Known rows, with every way that one mark hangs from another:
{Z_851 {Z_303 Z_921}}: [-10  -2  -5   7  19  36  14  22  -5   2  25 -18 -16 -29 -28  -3   2 -27
  -6  15   1   5 -47]
{Z_303 {Z_921 {Z_63 Z_204 {Z_246 Z_258}}}}: [ -7  15   3  12   5   5  15  49 -66  18  10   0 -60 -23  -3 -21 -15 -25
   2 -29 -20   5 -50]
{Z_921 {Z_63 {Z_246 Z_258}} Z_303}: [  9  -7 -21   3   3  24  14  37 -32   1  10 -23 -56  29 -28 -22  12  -5
   8 -19 -16   2 -48]
{Z_501 {Z_258 Z_246} Z_477}: [  0  26 -11  16  25  -8 -31  15 -21 -33 -21 -23 -21 -25 -29  -1 -18 -39
   4 -11  -2  31 -53]
{Z_63 Z_204 Z_246}: [ -3   9  -6  -1   6  -9  10  31 -69  11  17  -2 -29 -25  -4  -6 -15 -39
  -1 -21   5  -8 -48]
{Z_921 {Z_63 Z_204}}: [-17  -1   3  20   1  -7  -8  38 -66  -8   2  -2 -35  -8 -10 -19  -2 -14
  -3 -38 -14   7 -50]
{Z_63 Z_204 {Z_246 Z_258}}: [  0  -2  -5   1  -1   9  10  41 -56  20   1   2 -31 -12  -6 -11 -28 -37
  -9 -28   2   1 -43]
{Z_246 {Z_63 Z_204 Z_921}}: [ -6 -31   0  28   4  16  12  27 -44 -25   7  -2  -1 -18  10 -19 -14 -26
   1 -25  15 -14 -44]
{Z_303 {Z_921 {Z_63 Z_246}}}: [ -8  24  -5  11  16  -5  12  38 -56  -6  28 -22 -53 -22 -19  -5  11 -14
   6 -13 -15  -3 -60]
{Z_501 {Z_258 Z_246}}: [-13   4  -8  23  33   0 -25  15 -29 -27 -14 -19 -24 -10 -39  -8  -6 -37
  -4  -7 -11  19 -59]
{Z_984 Z_204}: [ -1  -3   3  22  12  12  17  32 -31  -4  12 -10  -7  -3 -25  13  -3 -33
 -23 -11  15  -4 -45]
{Z_258 {Z_246 {Z_63 Z_204}} {Z_501 Z_477}}: [ -8   4   1  47  21  -9  -5  34 -23 -38   6   0 -23 -22  -2 -26 -20 -52
  14 -24  10  43 -36]
{Z_921 {Z_63 Z_204 Z_246} Z_303}: [  3   7 -15   1   6  -3  14  30 -65   7  25  -9 -59   1 -12 -28   8 -21
  19 -21 -16  -6 -47]
{Z_258 Z_246 Z_501}: [-22 -18  15  39  27   4  -9  19 -27 -29  10 -13 -26   6 -33 -15  -3 -41
   5  -5  -5  30 -55]
{Z_303 {Z_921 Z_63}}: [-22  10   7  22  12   8   1  36 -40 -17  13 -22 -39 -16 -22 -11  10  -6
   1 -13 -14   4 -59]
{Z_851 {Z_303 {Z_921 {Z_63 Z_246}}}}: [  4  12 -23   5  20  14  18  31 -36   6  40 -20 -49 -22 -28  -7  14 -21
   4   1 -15   3 -52]
{Z_63 {Z_204 Z_984} Z_246 {Z_921 Z_303}}: [ 22 -24   2  10   2   8  29   9 -63  10  28   0 -41 -15  19 -23 -14 -53
  28  -2   3 -22 -33]
{Z_303 {Z_921 {Z_63 {Z_246 {Z_258 Z_501}}}}}: [-13   1   8  23  18   2  20  41 -42  -1  23 -13 -57   2 -16 -24   5 -27
   9  -9 -15  19 -56]
{Z_246 {Z_63 {Z_204 Z_984}} {Z_258 Z_501}}: [ -9 -26   2  54   3   3  20  46 -25  -9   4  12 -24  -1  16 -39 -10 -54
   2 -18   8  29 -19]
{Z_63 Z_204}: [-16  -2   6  10   3   3  -1  29 -53   0   1  -1 -16 -21  -8 -11 -15 -28
  -6 -22   3   2 -46]
{Z_501 Z_477}: [ -1  16  -1   2  -3   5  -8  26 -24 -23  -3 -25  -7 -20  -9   6 -13 -17
  -3 -17  16  16 -46]
{Z_921 {Z_63 Z_246} Z_303}: [  6   5 -22   1   9   6  13  27 -43 -10  26 -27 -54  15 -28 -17  23  -6
  15 -12 -13  -5 -53]
{Z_63 {Z_204 Z_984} {Z_246 Z_258} Z_921}: [ 18 -32   8  19  -7   9  19  28 -68  16   5   9 -32 -14  23 -14 -35 -56
   4 -24   4  -8 -32]

Rows:
[  7   7  -3   4   4  -1  12  29 -24  -6   7 -17 -26  -3  -5  -7 -20 -38
   6 -12  14  29 -41]
{Z_63 {Z_246 {Z_258 {Z_501 Z_477}}}}
[  6   9  -5  13   2 -11   4  38 -38 -14   8 -19 -45   9  -6 -15  -6 -24
   9 -29  -1  36 -45]
{Z_921 {Z_63 {Z_246 {Z_258 {Z_501 Z_477}}}}}
[ -8 -14  -1  12  10   7  17  31 -35   2  15 -12 -29  13 -18 -15  -6 -36
  -2  -8   7  16 -48]
{Z_63 {Z_246 {Z_258 Z_501}}}
[  2 -25   7  49  22  10  -2  14 -10 -60  10 -18  -9  -7  -3 -16 -15 -40
  18 -13  15  28 -45]
{Z_258 {Z_246 {Z_63 Z_921}} {Z_501 Z_477}}
[  0 -32  21  29  -3   2   8  17 -65  -6   6   7 -15 -24  21 -14 -23 -49
   6 -18   6 -10 -37]
{Z_63 {Z_204 Z_984} Z_921}
[ -5 -51   3  49  31  32  15   5   0 -49  22 -21 -23  22 -21 -37   8 -35
  26   7   2  10 -46]
{Z_258 {Z_246 {Z_63 {Z_921 Z_303}}} Z_501}
[-10   0  -9  16  18  27   6  30 -19  -5  25 -19 -36 -18 -29 -12  15 -12
  -1   0 -16   9 -52]
{Z_851 {Z_303 {Z_921 Z_63}}}
[ 16   6 -14  19   2 -12  18  32 -69  10  27  -1 -69  -3   4 -29   7 -37
  25 -18 -16   0 -31]
{Z_921 {Z_63 {Z_204 Z_984} Z_246} Z_303}
[ -5   2  -6  47  23   0  -6  30  -1 -53   8 -17 -17  -7 -15 -16  -7 -38
  13 -13  12  43 -41]
{Z_258 {Z_246 Z_63} {Z_501 Z_477}}
[  4 -38  -1  36  20  35   8  16 -23 -30  11  -5 -25  -2 -10 -33 -11 -34
  19 -11  -3  -6 -42]
{Z_258 {Z_246 {Z_63 Z_204 {Z_921 Z_303}}}}
[  8 -47   8   6  12  31  32   7 -24  -2  20 -18 -31  27 -10 -28  -5 -36
  21   8   5  -6 -49]
{Z_63 {Z_246 {Z_258 Z_501}} {Z_921 Z_303}}
[ -6  -3   0  31  -1   5  11  44 -11 -18  -7   1 -11 -12  11 -31 -23 -38
   3 -27  19  37 -28]
{Z_246 {Z_63 Z_204} {Z_258 {Z_501 Z_477}}}
[  7   0 -20   6  15  33  18  41 -23  16  24 -15 -51 -10 -28 -12   3 -20
  -4  -7 -19  10 -49]
{Z_851 {Z_303 {Z_921 {Z_63 {Z_246 Z_258}}}}}
[-18 -25  -7  37  10  22  15  40   0 -27   2 -15  -9  18 -14 -26   4 -23
  -7 -13  13  23 -40]
{Z_246 Z_63 {Z_258 Z_501}}
[  4   8   6   4   0 -10  13  34 -46  11   6   1 -31 -18  10 -17 -34 -53
   8 -22  11  28 -35]
{Z_63 Z_204 {Z_246 {Z_258 {Z_501 Z_477}}}}
[-10  -5  -3  13   4  10   3  29 -50  -5   9  -7 -44   6 -14 -32   9 -11
  14 -23 -17   2 -46]
{Z_921 {Z_63 Z_204} Z_303}
[-11  25   2  10  14 -14  13  41 -77  10  25  -4 -57 -36  -3 -15  -4 -26
   8 -22 -17  -4 -54]
{Z_303 {Z_921 {Z_63 Z_204 Z_246}}}
[ -9   2  13  31  20  -3 -14  17 -18 -36   4 -16 -25  -7 -20  -9 -16 -43
  11  -9   4  42 -48]
{Z_258 Z_246 {Z_501 Z_477}}
[ 12 -37  -4  37   2  22  27  19 -31 -17  17  -1 -20 -10  21 -35  -4 -40
  22  -6   9 -15 -24]
{Z_246 {Z_63 {Z_204 Z_984} {Z_921 Z_303}}}
[ 13 -26  -7  -6   9  26  25   4 -38  -8  27 -26 -26   4 -13 -12   0 -23
  17   4   7 -27 -53]
{Z_63 Z_246 {Z_921 Z_303}}
[ -4  12 -11   8   5 -20   4  40 -82   3  17  -3 -47 -11  -7 -15  -3 -23
   3 -36 -12   0 -50]
{Z_921 {Z_63 Z_204 Z_246}}
[  4  25 -30  29  28  -4 -22  25  -4 -49 -16 -24 -16 -23 -21  -7  -7 -34
   3 -15   7  31 -45]
{Z_501 {Z_258 {Z_246 Z_63}} Z_477}
